Each row was made from one small tree. The marks that hang from a mark follow it in brackets, in alphabetical order. Every link used is in the known rows. Write each row's tree.
Known rows:
gukiv{lida mima{lerasom{vebab}}}: [-1.538  2.085 -0.403 -1.046  2.449 -0.516  2.562  1.222 -0.962 -2.871
  0.294  1.660  0.823 -0.253 -1.181 -1.742  3.708 -1.996 -1.611 -0.286
 -1.862  2.848 -0.003  2.169  0.455]
gukiv{lida mima}: [-1.485  1.335 -0.654 -0.462  2.495 -0.116  2.309  3.043  0.273 -2.512
  0.588  1.393  0.051 -0.690 -1.794 -0.476  2.032 -2.307 -0.840  0.333
 -1.409  3.478 -0.037  0.777  0.795]
mima{gukiv{lida{lerasom{vebab}}}}: [-0.794  0.998  1.085 -0.730  2.749 -1.604  3.559  1.616 -1.675 -2.807
 -0.224  0.078 -0.881 -0.220 -2.969 -0.547 -1.218 -4.266 -0.980 -1.109
 -2.836  2.108  0.060  1.294  1.141]
lerasom{mima{gukiv} vebab}: [-0.384  1.118  0.968 -0.027  2.873 -2.894  3.872  2.028 -1.396 -1.711
  0.045  0.591 -0.978  0.052 -2.076 -0.842 -1.696 -5.271  0.081  1.156
 -2.847  1.133  0.623  0.421  1.250]
kidim{fales}: [-1.567  0.291  1.225  1.601  2.972 -0.839  1.264  5.383  1.270  0.325
  1.588  0.879 -0.991 -1.382 -4.234  0.165 -0.424 -4.272 -0.005  1.601
 -1.341  3.057 -0.971  1.028  0.127]
pogi{vebab{gukiv{lida} lerasom{mima} tudas}}: [ 0.074  0.006  0.118 -1.092  2.808 -2.329  2.200  3.226 -2.139 -0.974
  0.454  2.856 -0.004 -1.749 -0.933 -1.685  0.528 -3.897 -0.774  0.891
 -3.148 -1.644  0.268  1.798 -0.695]
vebab{lerasom}: [-1.163 -0.595  0.163 -1.174  1.962 -1.601  1.095  4.094 -0.329  1.400
  2.442  0.939 -2.013 -0.379 -5.435 -0.871 -0.480 -4.590  0.514 -0.721
 -1.601  0.350 -0.126  1.795  0.909]
vebab{gukiv lerasom{mima}}: [-0.371 -1.221  1.378 -1.009  2.491 -2.332  1.461  3.637 -2.538 -0.419
  1.728  1.244 -0.390 -0.156 -4.732 -1.431 -0.511 -2.948  0.116  0.705
 -1.668 -0.923  0.227  1.582  1.238]
kidim{fales{vebab{lerasom}}}: [-0.716 -1.040  0.013  0.917  2.016 -0.024 -0.338  4.279  0.860  1.189
  1.400  1.693 -2.117 -1.557 -5.633  0.983 -0.580 -4.607 -0.237 -0.432
 -0.537  1.639  0.041  2.313  0.020]
vebab{gukiv{lida{lerasom{mima}}} tudas}: [-0.620 -0.265  1.146 -0.507  3.550 -1.562  2.687  2.651 -1.358 -2.776
  0.852  0.205  0.639 -1.303 -2.475 -2.326  0.263 -2.353 -1.632  0.207
 -2.237  1.057 -0.400  1.416  0.349]
lida{gukiv}: [-0.521 -0.014  0.922 -0.669  3.217 -1.141  0.849  4.299 -0.214  0.390
  0.959  0.646 -1.251 -1.250 -4.365 -1.370 -2.386 -2.309  1.446 -0.138
 -1.097  2.808 -2.112  0.988  1.223]
pogi{vebab{gukiv{lida{lerasom} mima} tudas}}: [ 0.240  0.361 -0.600  0.390  2.730 -0.160  2.656  2.787 -1.267 -1.744
 -0.481  1.759  0.699 -3.001 -0.306 -2.617  1.188 -2.390 -2.131 -0.339
 -1.217  1.153 -0.343  1.887 -1.014]
mima{lerasom}: [-1.989  0.529  0.790 -0.538  2.898 -0.931  0.613  3.156  0.500  0.383
  2.509  0.654 -1.137 -0.802 -5.109 -1.229  1.153 -4.599  0.676 -0.546
 -1.490  1.739 -0.912  1.772  0.525]
lida{gukiv lerasom{mima vebab}}: [ 0.296 -0.159  0.475 -0.821  2.785 -2.596  2.688  2.156 -3.350  0.072
 -0.770  0.424 -0.455 -0.084 -3.894 -2.968 -2.838 -2.361  0.633 -1.216
 -1.576  4.201 -1.092  1.821  1.413]
fales{kidim vebab{gukiv tudas}}: [ 0.416 -1.791  0.476  1.851  2.176 -0.031 -1.129  1.887  1.684 -0.648
  2.072  0.342 -1.772 -3.215 -3.921 -0.481  0.626 -3.212 -0.286 -1.039
 -0.863 -1.327 -0.439  1.324 -0.094]
kidim{fales{vebab{gukiv tudas}}}: [-0.141 -0.755  1.122  2.034  3.268  0.688  0.084  4.508  1.912 -0.393
  1.089  0.663 -0.814 -3.244 -3.398 -0.396 -0.439 -3.495 -1.580  1.055
 -0.066  0.713 -0.811  1.853 -0.615]
gukiv{mima{lerasom}}: [-1.566  0.654  0.032  0.055  2.643  0.122  1.030  2.779 -0.018 -0.774
  1.620  1.012 -0.284 -1.138 -4.369 -1.542  2.601 -2.729 -0.424 -0.629
 -0.403  2.671 -0.239  1.756  0.434]
vebab{gukiv{lida mima} lerasom tudas}: [-0.166 -0.343  1.017 -0.877  2.874 -0.258  1.951  3.060 -1.177 -3.016
  1.226  1.064  0.708 -1.763 -2.300 -2.495  2.763 -0.339 -2.498 -0.122
 -1.402 -1.108  0.187  2.459  0.145]
lida{gukiv lerasom}: [-0.333 -0.953  0.808 -0.578  2.886 -0.985  1.028  3.526 -1.537  0.812
  0.370 -0.016 -1.215 -1.184 -5.952 -2.135 -2.936 -2.032  0.860 -2.056
 -0.732  3.885 -1.930  1.829  1.284]
lida{lerasom}: [-1.110 -0.485 -0.081 -0.116  2.165 -0.978  1.750  3.545 -0.216  1.218
  1.585 -0.214 -1.573 -0.954 -5.464 -1.565 -1.449 -4.601  0.066 -1.376
 -0.969  3.148 -0.573  1.487  0.844]
gukiv{lida{lerasom{vebab}} mima}: [-0.722  1.217 -1.064 -0.592  1.949 -0.576  3.637  1.534 -1.592 -2.178
 -0.569  0.783  0.317 -0.284 -1.567 -2.052  1.485 -2.097 -2.120 -1.066
 -1.288  4.408  0.322  2.043  0.874]
kidim{fales{vebab}}: [-0.985 -0.238 -0.080  1.756  2.557  0.280  0.024  4.354  2.113  0.919
  1.157  1.096 -1.843 -2.051 -4.400  1.026 -0.922 -4.872 -0.150  0.510
 -0.371  2.972 -0.518  1.486 -0.016]
pogi{vebab}: [-0.780  0.743 -1.203  0.116  2.062 -1.478  1.650  4.139  0.602  2.003
  0.967  1.984 -1.789 -1.958 -1.945 -0.645 -1.380 -6.384  0.885  0.577
 -1.681  1.592 -0.779  0.749 -0.413]
fales{kidim vebab{lerasom{lida mima} tudas}}: [-0.068 -1.468 -0.404  0.451  1.492 -2.249  0.047  0.784  0.518  0.233
  2.315  2.118 -2.511 -0.175 -5.128 -0.399  1.403 -4.511 -1.196 -2.439
 -2.193 -1.785  0.973  1.551 -0.263]
mima{lerasom{lida{gukiv}}}: [-1.324  1.024  1.239 -1.226  3.259 -1.847  0.892  2.571 -0.514 -0.163
  1.203  1.695 -0.553  0.782 -4.951 -2.184  0.530 -2.325 -0.569 -1.399
 -1.097  1.467 -2.233  1.564  0.290]
lida{gukiv{mima} lerasom{vebab}}: [ 0.543  0.098  0.009 -0.324  2.295 -0.706  2.599  2.280 -2.657 -0.290
 -1.056  0.290 -0.159 -1.137 -3.565 -3.620 -1.342 -0.556 -0.825 -2.066
  0.078  4.543 -1.089  2.383  1.098]

Write each row's tree:
[-0.429  1.463  1.434 -0.535  3.141 -2.191  2.641  1.691 -0.162 -1.067
  1.345  0.883  0.563  0.428 -1.911 -4.184  2.220 -3.332 -3.576 -0.357
 -1.572 -1.546 -1.336  2.225 -0.480]
mima{lerasom{lida vebab{gukiv tudas}}}
[-0.852 -0.491  1.015  0.182  2.946 -1.932  2.795  2.481 -1.962 -0.969
  0.656  0.069 -1.434 -0.382 -5.729 -0.407 -2.313 -4.808  0.472 -0.929
 -2.089  2.653  0.524  0.862  1.278]
lida{lerasom{mima{gukiv}}}
[-1.356  1.991  0.221 -0.913  2.333 -2.503  2.559  1.516 -0.100  0.143
  1.429  1.485 -0.478  1.482 -2.784 -2.722  1.684 -4.652 -2.235 -0.927
 -1.745  0.616 -1.067  1.885 -0.011]
mima{lerasom{lida vebab}}
[-1.167  0.950 -0.552 -1.206  2.364 -2.582  3.687  1.602 -2.153 -1.494
  0.020  0.889 -0.105  0.622 -1.861 -1.536 -0.350 -4.059 -0.794 -0.502
 -3.010  3.752  0.173  1.446  1.080]
gukiv{lida{lerasom{mima vebab}}}
[-0.665  0.761  0.688 -1.163  3.265 -3.345  2.447  2.908 -1.113 -0.531
  0.379  1.988 -0.497  1.676 -3.521 -1.744 -1.649 -2.626 -0.379  0.263
 -1.622  1.997 -1.483  0.208  0.904]
lerasom{lida{gukiv} mima}
[-0.188  0.629 -0.102  0.455  2.513 -0.253  1.073  3.015 -1.304 -0.215
  0.215  2.349  0.412 -2.493 -1.876 -1.749  1.320 -2.955 -0.524  0.347
 -0.323  0.676 -0.569  1.791 -0.734]
pogi{vebab{gukiv{mima{lerasom}}}}
[ 0.107 -0.567 -0.095 -0.505  1.789 -1.619  1.076  3.961 -1.846  1.526
  0.974  2.305 -0.964 -1.811 -2.815 -1.352 -1.125 -4.380  0.242 -0.007
 -1.288 -1.360 -0.336  1.959 -0.275]
pogi{vebab{gukiv lerasom}}
[-0.216  0.126 -0.184 -0.102  2.605 -2.533  3.564  2.149 -1.303  0.134
  0.775 -0.056 -0.789 -0.598 -2.917 -3.341 -0.824 -4.939 -1.262 -0.627
 -2.291  2.766  0.190  1.795  0.516]
lida{lerasom{mima vebab{tudas}}}
[ 0.016 -0.593  0.315 -0.053  2.751 -0.177  1.415  3.115 -2.014 -0.247
 -0.324  0.264 -0.429 -1.504 -5.421 -2.555 -1.368 -0.427  0.272 -2.134
  0.238  4.818 -1.279  1.983  1.096]
lida{gukiv{mima} lerasom}
[-1.538  1.391 -0.036 -0.196  2.505 -0.773  1.903  2.147  0.121 -1.046
  1.410  1.787 -0.060  0.633 -3.965 -1.897  3.106 -2.764 -2.069 -0.941
 -0.322  1.698 -0.413  1.590 -0.011]
gukiv{mima{lerasom{lida}}}
[-0.904  0.040  1.530 -1.279  3.583 -2.368  2.632  2.796 -1.306 -2.670
  1.558  1.162 -1.199 -0.608 -3.960 -0.662  0.407 -4.123 -0.400 -0.150
 -4.054 -0.884  1.158  1.412  0.509]
vebab{lerasom{mima{gukiv{lida}}} tudas}
[ 0.313 -1.977  0.605  0.189  1.797 -0.386 -0.965  1.063 -0.078 -1.821
  2.031  1.391 -1.424 -2.208 -4.039 -0.043  1.892 -2.219 -0.701 -1.959
 -2.063 -2.429  0.306  2.216 -0.027]
fales{kidim vebab{gukiv{lida} lerasom tudas}}
[-0.118  0.214 -0.129 -0.167  2.837 -1.007  2.364  3.259 -0.883 -0.693
  0.102  1.449  0.019 -2.673 -0.943 -2.335 -0.207 -3.915 -1.447 -0.303
 -1.978  0.432 -0.847  1.718 -0.941]
pogi{vebab{gukiv{lida{lerasom}} tudas}}
[ 0.350 -2.587  0.374  0.804  1.017 -0.557 -1.600  1.717 -0.554  0.153
  2.094  1.247 -2.132 -1.837 -5.785  0.489  0.312 -2.893  0.555 -2.030
 -0.688 -1.763  0.228  1.997  0.598]
fales{kidim vebab{gukiv lerasom}}
[ 0.658 -2.015  0.557  0.720  1.524 -1.168 -0.606  1.135  0.488 -0.242
  2.210  1.535 -1.836 -1.110 -4.849 -1.084  1.474 -2.900 -2.149 -2.429
 -1.049 -3.711 -0.031  1.962 -0.449]
fales{kidim vebab{gukiv lerasom{lida} tudas}}
[-0.148 -0.946  0.827  0.782  2.363 -1.404  0.779  3.239 -0.773 -0.165
  0.685  2.501 -0.538  0.126 -4.604  0.204 -0.277 -3.279 -1.962  0.267
 -0.334 -0.151  0.084  1.907 -0.097]
kidim{fales{vebab{gukiv lerasom{lida mima}}}}
[ 0.302 -0.103  0.487 -0.726  2.514 -1.688  2.221  2.640 -2.361  0.678
 -0.355 -0.071 -0.823 -0.811 -4.061 -3.235 -2.857 -2.185  0.200 -2.032
 -0.986  3.834 -1.771  2.219  1.188]
lida{gukiv lerasom{vebab}}
[-0.831  0.951 -0.303 -1.074  2.774 -2.415  3.924  1.570 -1.443 -1.745
  0.252  0.513 -0.179 -0.105 -1.542 -2.519  0.328 -4.025 -1.474 -0.409
 -3.449  3.113  0.132  1.646  0.647]
gukiv{lida{lerasom{mima vebab{tudas}}}}
[-0.481  0.511 -1.092 -0.964  1.442 -2.519  2.049  3.426 -0.560  2.431
  1.103  3.199 -1.750  0.273 -2.878 -1.377 -0.564 -6.035 -0.814 -1.028
 -1.971 -0.706 -0.245  1.433 -0.736]
pogi{vebab{lerasom{lida}}}
[-0.037 -0.438  1.528 -0.872  2.719 -2.032  2.048  3.429 -0.263 -0.377
  2.264  0.935 -0.442 -0.141 -3.812 -3.392  0.715 -2.845 -3.236 -0.551
 -1.401 -3.321 -0.824  1.803 -0.300]
vebab{gukiv lerasom{lida} tudas}
[-0.222 -1.012  1.215  0.595  2.981  0.324  0.247  3.803  0.418 -1.431
  0.942  1.642 -0.610 -2.435 -3.534 -0.096  0.881 -2.558 -2.074  0.075
 -1.103 -0.226 -0.169  2.697 -0.505]
kidim{fales{vebab{gukiv{lida} lerasom tudas}}}
[-0.682 -0.270  0.677  1.169  2.817  0.309  0.343  3.768  0.828 -1.579
  0.368  1.443 -0.278 -1.984 -2.784  1.155 -0.043 -2.882 -1.045  1.090
 -0.516  1.862 -0.751  1.563  0.127]
kidim{fales{vebab{gukiv{lida}}}}
[ 0.791  0.028  0.223  0.015  2.920 -0.555  2.760  2.263 -1.886 -0.665
 -0.784 -0.133 -0.104 -1.917 -3.033 -4.544 -0.724 -0.567 -1.790 -1.939
 -0.347  3.651 -1.141  2.675  0.494]
lida{gukiv{mima} lerasom{vebab{tudas}}}
[ 0.070  1.463  0.385 -0.120  2.886 -0.783  3.528  2.224 -0.357 -3.448
 -0.077  0.385  1.277 -1.682  0.990 -3.397  2.053 -1.330 -3.318  1.088
 -1.480  0.508 -0.402  1.816  0.088]
lerasom{vebab{gukiv{lida mima} tudas}}
[-1.087  1.202  1.272 -0.260  3.117 -3.219  3.453  2.204 -0.518 -1.727
  0.801  1.520 -1.110  1.607 -3.680 -0.274 -1.189 -5.276 -1.205  0.459
 -2.495  0.237  0.188 -0.457  0.815]
lerasom{lida mima{gukiv}}
[-0.518 -0.145  0.745 -1.265  2.174 -0.455  1.757  2.977 -2.223 -2.674
  0.885  1.680  0.627 -0.757 -2.941 -1.164  1.957 -0.365 -1.431 -0.162
 -0.957 -0.001  0.207  2.087  0.823]
vebab{gukiv{lida mima} lerasom}
[ 0.932 -2.397  0.260  1.449  1.558  0.529 -1.091  1.420 -0.137 -1.094
  1.718  1.171 -1.376 -3.124 -4.686 -0.897  2.414 -1.504 -1.213 -2.282
 -0.232 -2.078  0.847  2.398 -0.174]
fales{kidim vebab{gukiv{mima} lerasom tudas}}
[-0.082 -1.929  0.385 -0.041  1.082 -0.590 -1.204  1.134 -1.013 -1.375
  1.637  1.764 -1.553 -1.345 -4.590  1.095  1.169 -2.165  0.128 -1.996
 -1.549 -1.576  0.281  1.953  0.681]
fales{kidim vebab{gukiv{lida} lerasom}}
[-1.226  0.491  1.245 -0.545  2.907 -1.084  2.678  2.410 -1.063 -2.668
  0.473  0.157 -1.199 -0.597 -4.352  0.337 -1.341 -4.167 -0.050 -1.227
 -2.518  2.089  0.001  0.968  1.082]
mima{gukiv{lida{lerasom}}}
[-0.535  1.159  0.470 -0.906  2.742 -2.930  3.666  1.924 -2.162 -2.576
 -0.171  1.151  0.921  0.362  0.149 -1.684 -0.149 -3.016 -0.962  1.937
 -2.611  1.199 -0.233  0.964  1.149]
lerasom{mima vebab{gukiv{lida}}}
[ 0.143 -1.592  1.158  1.334  3.032 -0.428  0.288  3.995 -0.096 -0.333
  1.107  1.521 -0.822 -2.325 -4.470 -0.523 -0.033 -3.278 -1.253  0.633
 -0.962 -0.301  0.277  2.293 -0.334]
kidim{fales{vebab{gukiv lerasom{mima} tudas}}}
[ 0.681 -1.571  0.233  2.259  2.005  0.818 -0.660  1.444  1.289 -1.646
  1.430  0.605 -1.004 -3.611 -3.408 -0.760  1.957 -1.695 -1.213 -1.179
  0.068 -0.703  0.180  1.439 -0.167]
fales{kidim vebab{gukiv{mima} tudas}}
[ 0.029 -2.014 -0.317  0.885  1.309 -0.448 -1.177  1.731  1.372  0.861
  2.931  1.041 -3.219 -2.279 -5.687 -0.105  1.009 -4.375  0.186 -2.755
 -1.944 -1.273  0.550  2.057 -0.117]
fales{kidim vebab{lerasom tudas}}
[-0.641 -1.087  0.086  0.856  2.323 -0.819  0.164  3.890  0.070  0.871
  1.157  2.115 -1.839 -1.101 -5.401  1.084 -0.624 -4.431  0.095  0.139
 -1.160  1.933  0.714  2.074  0.257]
kidim{fales{vebab{lerasom{mima}}}}
[-0.011 -0.868 -0.236  1.398  1.557  0.585 -0.467  0.741 -0.051 -3.002
  0.573  1.492 -0.505 -2.170 -2.681  0.962  2.158 -1.048 -0.483 -1.086
 -0.405  0.765  0.190  1.122  0.541]
fales{kidim vebab{gukiv{lida mima}}}
[ 0.117  0.009  0.242 -0.306  2.765 -2.474  2.394  3.403 -1.398  0.219
  0.794  2.305 -1.845 -1.963 -3.045 -1.043 -0.918 -6.185  0.435 -0.163
 -3.341 -1.281  0.968  1.369 -0.665]
pogi{vebab{lerasom{mima{gukiv}} tudas}}
